Known rows, with every way that one mark hangs from another:
k279{k359{k335 k417 k562{k914}}}: 23  5  -3  -23  2  -15  27  -2  11  31  10  -44  4  9  -1  -3  -16  10  49  39  10  -9  19  -15  5  38  18  3  8  2  -1  37  6  -50  3  33
k355{k306{k359{k417} k914}}: 23  22  -28  11  0  -3  4  7  5  -3  -23  -2  -10  -5  -23  -16  30  28  56  30  2  10  26  3  37  43  -7  37  -27  3  -6  -6  19  -9  -36  -6
k306{k355 k359{k279 k335 k562{k575 k664}} k914}: -5  8  37  5  3  -32  29  -35  33  -20  -72  -26  -26  -26  10  -72  23  48  32  -22  42  -19  -28  -52  -40  -12  -1  20  -38  11  9  -9  11  -12  -66  -3
k375{k562}: 8  18  -19  19  -19  -7  -4  -3  5  -8  10  2  -16  -4  -33  28  29  3  51  6  -13  -28  -20  2  40  12  0  19  11  -14  3  14  1  -3  -14  9
k914{k562{k355 k359{k279} k375{k342{k575}} k664}}: -25  -51  14  -27  14  -4  35  37  14  -23  48  14  3  23  -3  -29  -27  1  -35  -22  44  -33  -40  -56  -11  -78  -66  -18  -7  29  41  -22  45  0  -24  -13
k417{k359{k279 k335 k562{k375{k342}}}}: -33  -11  25  -1  9  -33  -1  3  40  -5  -47  -35  12  -1  7  -15  41  20  3  20  14  -21  6  5  -7  -17  -16  4  -21  35  24  16  -11  -33  -52  37
k359{k279 k335 k417 k562{k375{k342} k664}}: -47  -8  20  -14  8  -28  11  -13  40  -22  -26  -37  -12  -5  8  -30  14  17  12  10  22  -22  -33  -13  -27  -18  -25  5  -24  37  13  0  -13  -40  -33  26
k417{k359{k335 k562{k664 k914}}}: 16  1  25  -16  9  -26  20  16  15  11  -15  -31  1  -5  13  -6  -20  4  23  6  17  -11  7  -26  -1  -2  -1  4  -4  25  -8  35  12  -22  -47  32
k359{k279 k562{k355{k306}}}: -1  -6  -16  -6  8  -10  17  9  13  4  3  -11  4  -4  -21  -8  10  10  28  26  12  -30  -4  -17  3  -5  -9  0  -19  7  10  -10  13  -20  -13  21
k575{k342 k562{k355{k306} k359{k335} k375}}: -4  -7  -39  -34  2  22  13  66  -6  27  81  27  52  -12  -51  5  -38  -23  10  30  8  -27  22  -9  0  -4  -24  -37  -43  35  38  -4  11  -16  22  15
k417{k359{k279 k562{k355 k375 k575 k664 k914}}}: 6  -24  42  -14  36  -51  52  26  24  20  4  -11  4  18  58  -36  -63  10  -17  10  22  -22  -18  -58  -29  -53  -16  -21  -10  38  -12  17  38  -10  -47  15
k342{k575}: 33  0  -39  31  -11  1  -1  28  21  -14  14  -4  15  4  -35  14  6  -1  42  0  3  -8  -11  -18  47  15  5  34  19  3  21  -12  13  16  -20  10
k359{k279 k335 k417 k562}: 4  8  -7  1  0  -22  1  -18  47  -5  -48  -45  9  -16  2  -13  33  17  50  27  16  -17  -18  13  -10  20  3  3  -26  8  19  0  -29  -46  -19  42
k575{k306{k914} k342{k375} k562{k355}}: 19  22  -49  9  -10  8  -2  56  19  -39  19  34  35  -21  -35  8  29  1  23  39  22  -33  12  22  23  -4  16  7  -52  -16  50  -22  25  5  12  14
k562{k575}: 36  11  -34  14  -7  -26  16  10  -7  15  22  2  1  16  -9  -1  -5  -1  33  6  -17  -1  -2  -14  38  29  6  8  6  10  -5  14  27  11  -29  -7
k664{k562{k355{k306} k359{k279 k335} k375 k914}}: -13  -19  4  -14  14  -12  37  27  5  36  47  -29  24  12  -30  -6  -39  1  5  14  9  -25  -11  -48  3  10  -31  -14  -11  59  38  15  7  -31  4  2
k664{k562{k355 k914}}: 25  7  -13  8  -14  -21  17  13  -2  16  35  -15  1  13  -22  13  -26  3  23  5  5  -15  -18  -22  29  3  6  18  17  -2  -1  14  27  -1  -14  7
k375{k342}: -1  7  -23  11  -19  -14  -3  2  -8  0  11  -5  -16  12  -35  9  31  4  22  9  -14  -8  3  3  37  13  -8  16  2  2  -2  18  19  6  -33  4
k914{k562{k355}}: 31  -7  -34  -19  -12  -14  20  10  -2  -3  40  22  3  13  -10  10  -12  -4  25  1  18  -19  -3  -2  19  -26  -14  0  -8  -20  7  -7  43  3  -32  -4
k306{k355 k914{k562}}: 47  3  -17  -2  -18  -16  11  -4  6  -20  -6  27  -15  13  -14  -14  24  20  38  -13  23  -13  0  -9  15  -3  2  25  -18  -26  25  -23  27  13  -48  -3
k417{k359{k279 k335 k562{k375{k342} k575 k664}}}: -40  -16  39  -12  22  -45  20  7  28  0  -27  -30  -10  4  28  -43  12  16  -13  2  13  -14  -10  -30  -21  -31  -28  -7  -17  47  3  31  12  -23  -58  19
k664{k562{k355{k306{k359{k417}}} k575 k914}}: 18  11  -15  1  8  -19  31  3  -8  49  32  -29  -6  5  -9  -27  -45  14  23  33  -1  20  3  -25  22  24  -1  8  4  23  -35  29  41  -10  -30  2
k375{k562{k664 k914}}: -3  13  4  5  -8  -12  15  4  -8  -2  25  -5  -36  4  -20  20  -23  -5  34  1  -8  -28  -32  -34  29  -1  -9  12  16  3  -12  25  14  3  -15  5
k664{k562{k355}}: 25  9  -23  13  -21  -14  5  10  13  1  28  -2  4  0  -27  18  12  8  33  -7  5  -17  -19  -9  34  -4  2  30  9  -19  3  -1  26  -5  -16  4
k375{k562{k355 k359{k335} k575{k306 k342}}}: -11  8  -17  -25  1  18  17  14  -4  12  30  12  9  -38  -27  10  18  -12  16  17  4  -21  0  7  -17  2  -3  -60  -39  4  30  48  12  -23  3  26
k355{k306 k562{k359 k375{k342} k664 k914}}: -18  -7  13  -10  11  -11  26  50  -45  25  74  -4  -4  26  -48  -18  -53  -4  -22  18  -17  -4  17  -58  26  22  -41  -5  13  67  -8  10  23  -7  4  -9
k664{k562{k355 k359{k335}}}: 22  -1  -8  -7  -13  -7  16  9  6  16  34  -14  26  -10  -29  6  5  8  27  -26  12  -16  -12  -22  14  8  -14  1  -1  2  23  17  16  -29  -5  2
k575{k306{k359{k335 k562} k914}}: 15  25  -4  8  -7  -6  10  -7  16  -41  -58  -26  12  -28  -29  -25  55  32  42  21  42  -9  27  16  -2  31  14  21  -47  3  28  -8  4  -24  -42  10
k664{k562}: 31  16  -25  30  -25  -19  -2  13  7  -2  14  -8  4  7  -40  18  26  7  37  3  -5  -10  -18  3  56  24  7  42  14  -8  6  -4  12  -2  -17  5
k375{k562{k359 k664 k914}}: 9  2  21  -9  -2  -7  28  13  -23  13  41  1  -24  6  -21  11  -28  -6  19  -8  -5  -29  -27  -46  23  3  -26  -14  14  13  -4  31  16  -9  -5  -2
k562{k375{k342} k664 k914}: -18  -10  4  -4  -4  -27  27  20  -16  0  41  -6  -21  31  -13  0  -41  -6  -6  6  -4  -13  -12  -40  17  -11  -23  12  10  42  -9  15  30  14  -38  -10
k664{k562{k355 k359{k417} k375{k342{k575}} k914}}: 0  -25  13  -2  6  -10  21  26  6  13  56  -25  22  27  -6  -19  -43  11  -14  0  22  3  -23  -38  3  -12  -24  -2  27  31  19  11  24  -14  -4  18
k417{k359{k562{k575 k664}}}: 35  -1  17  -4  14  -39  23  23  9  7  -4  1  -1  3  25  -19  -1  8  13  -2  5  -2  4  -25  14  -11  -3  6  2  8  -25  20  36  -8  -51  15

Rows:
23  -6  -8  -18  4  -17  24  6  31  6  18  -26  25  7  0  0  0  11  47  24  14  -14  14  -9  2  22  5  20  3  7  13  3  7  -52  1  17 -> k279{k359{k335 k417 k562{k375}}}
-38  -23  27  4  11  -23  25  24  18  -27  3  -36  -8  28  -11  -31  -32  11  -16  11  31  -25  -41  -51  -9  -31  -21  15  12  49  21  -16  10  4  -29  18 -> k359{k279 k562{k375{k342{k575}} k664 k914}}
50  -21  -17  -18  -2  -22  35  31  -13  0  59  22  32  35  -12  1  -28  -7  0  2  14  -14  2  -7  24  -5  -30  -7  -8  22  28  -24  31  -4  -20  -22 -> k914{k562{k359 k375}}
4  10  -26  10  -6  -15  -3  -12  51  8  -37  -30  -2  -18  -1  8  31  7  54  25  -2  -15  -19  8  14  28  -2  3  -28  10  21  15  -23  -31  -22  27 -> k359{k279 k335 k417}
37  3  -8  13  -14  7  18  25  21  16  22  9  -3  -25  -28  1  -30  -19  17  26  13  -31  -11  -33  20  -10  17  -4  -29  11  11  1  8  11  -15  34 -> k575{k306{k355} k562{k664 k914}}
-31  -13  3  -2  2  16  -9  27  39  4  3  -24  2  -20  -20  -32  11  1  9  6  24  -20  -32  -34  9  -13  -41  -25  -21  26  40  10  -17  -31  11  38 -> k375{k342{k575{k562{k359{k279 k335 k417} k664}}}}
48  -1  -8  -6  4  -29  40  18  -36  44  50  -6  9  34  0  -12  -48  -4  8  11  -16  4  7  -37  24  38  -5  -28  9  33  -3  33  30  4  -14  -6 -> k562{k359 k575 k914}
-3  -4  24  -3  10  -26  8  12  51  -3  -54  -25  0  -22  13  -8  34  13  26  4  19  -30  -13  -16  -2  -19  -14  9  -26  11  10  15  -4  -31  -47  33 -> k417{k359{k279 k335 k562{k664}}}
24  27  -38  28  -12  -4  9  30  21  -51  -31  11  26  -18  -41  4  56  22  28  45  16  -11  17  33  31  23  19  42  -47  4  35  -25  25  10  -39  -14 -> k575{k306{k359 k914} k342{k375}}
6  -15  3  -3  7  -25  36  17  12  24  16  -29  26  16  -5  -1  -35  -3  12  17  3  -27  -11  -34  -1  20  -21  -21  -18  59  40  13  -9  -20  -14  1 -> k562{k359{k279 k335} k375 k914}
19  6  -23  -3  9  -3  7  34  9  25  42  -14  41  -9  -35  -6  -18  0  33  26  -15  4  28  -13  22  59  -22  0  -8  50  17  0  -18  -43  14  10 -> k355{k306 k562{k359{k335 k417} k375}}
5  -5  -18  -19  7  0  33  28  -18  23  58  5  -14  4  -21  12  -56  -13  23  8  -4  -17  -1  -56  20  -5  -18  2  0  23  -18  22  44  6  -18  -3 -> k562{k355{k306} k664 k914}
19  0  -21  9  -11  -13  13  48  12  -10  51  23  14  6  -24  5  -35  -14  18  5  7  -32  -19  -27  38  -17  -14  18  -8  17  9  -27  16  8  -4  -6 -> k575{k562{k375 k664}}
-10  7  3  1  -1  -3  -1  -19  35  12  -25  -27  -7  -23  -7  7  42  10  49  14  -4  -29  -31  0  7  22  -23  -25  -21  7  30  31  -34  -52  1  30 -> k375{k562{k359{k279 k335 k417}}}
50  3  12  8  -8  -7  10  9  25  21  11  8  3  -29  -10  -15  -5  12  26  -10  -3  -7  -16  -41  10  9  -7  8  -3  0  -10  -9  -6  -24  -11  17 -> k306{k355{k562{k359{k417} k664}}}
-5  -13  -6  -25  26  -2  24  17  28  7  5  -2  18  -3  6  -21  1  19  31  9  16  -15  9  -33  -15  17  -40  -20  -46  35  43  4  3  -42  -3  2 -> k562{k355{k306{k914}} k359{k279 k335 k417} k375}
22  30  -4  30  -9  -27  15  19  16  -29  -16  17  2  -24  -26  -47  7  38  19  -4  6  -2  -11  -33  8  3  11  57  -13  3  -3  -32  34  21  -44  -28 -> k306{k355{k562{k575{k342{k375}} k664}} k359 k914}
25  16  -5  35  -14  -14  17  18  20  -20  -22  17  8  -13  -32  -28  36  27  9  23  23  1  -1  11  1  10  29  35  -42  11  25  -27  26  17  -53  -5 -> k664{k562{k375 k575{k306{k355 k359 k914} k342}}}
6  -4  -10  -47  16  2  34  5  3  45  40  -37  4  2  -9  -3  -34  4  47  43  11  -8  36  -33  -3  27  4  -11  3  8  -8  43  24  -54  13  32 -> k279{k359{k335 k417 k562{k355{k306} k914}}}
26  -8  -16  -34  7  1  39  53  -4  -49  40  51  19  0  -13  -4  10  2  -9  5  42  -27  0  -3  0  -31  -25  -12  -53  -5  48  -21  60  -4  -12  -19 -> k575{k306{k914{k562{k355 k359 k664}}} k342{k375}}
-14  21  -15  0  -9  -8  7  19  -10  -7  28  25  -33  -7  -27  12  5  -8  27  7  -16  -19  -33  -8  20  -4  -3  -2  -4  -6  -12  24  26  11  -17  6 -> k375{k562{k575{k342} k664}}
19  0  -11  4  -6  -19  23  50  -1  8  59  8  9  19  -17  2  -71  -18  10  18  7  -28  -15  -38  30  -11  -10  7  -2  33  4  -13  18  13  -5  2 -> k575{k562{k375 k664 k914}}
40  -27  -14  -12  14  10  34  51  7  -43  44  34  37  16  -9  -16  -9  4  -5  -7  55  -17  12  -24  3  -24  -26  -14  -27  11  69  -34  45  2  -10  -9 -> k342{k575{k306{k914{k562{k355 k359 k375}}}}}
-5  13  -12  -8  -6  -6  19  15  -7  1  34  -17  22  -6  -39  24  -10  -3  28  20  -9  -26  -13  -1  14  26  -4  -7  0  28  32  32  -3  -18  3  7 -> k575{k342{k375{k562{k359{k335} k914}}}}
46  -8  -23  21  -3  -18  31  5  23  7  17  16  19  -10  -9  -3  -5  -6  17  13  -4  -7  -1  -20  9  9  21  7  -19  30  16  -4  15  15  -42  5 -> k562{k375 k575{k306{k355}}}
6  -7  -1  6  9  -14  18  -9  40  -3  4  -7  17  -16  11  5  17  17  34  6  2  -39  -44  -15  12  -15  -24  -7  -5  -4  24  9  -2  -41  8  8 -> k342{k375{k562{k355 k359{k279 k417}}}}
-27  -5  8  -32  26  -21  48  3  -5  26  21  -35  -17  -2  2  -38  -56  2  15  11  16  -21  -14  -67  -27  -5  -17  -25  -16  43  -4  33  24  -22  -18  15 -> k359{k279 k335 k562{k355{k306} k575 k664 k914}}
31  -9  -13  32  0  -2  24  26  34  -44  -13  -21  48  -12  -34  -16  2  12  14  27  43  -12  2  -2  12  -4  12  35  -13  32  30  -46  10  1  -38  9 -> k342{k575{k306{k359{k562{k375}}}}}
-18  -18  -1  8  2  -11  22  34  -1  -17  42  -13  -7  28  -21  -5  -48  -4  -6  -4  10  -11  -22  -56  22  -16  -21  24  27  47  9  2  30  26  -32  -2 -> k562{k375{k342{k575}} k664 k914}
-14  -6  -4  18  -8  27  -7  17  -1  -18  15  -8  0  -13  -54  10  52  -1  9  11  8  -20  -7  -6  35  8  -16  -12  4  7  38  23  3  -10  -2  26 -> k375{k342{k575{k306}} k562{k359}}
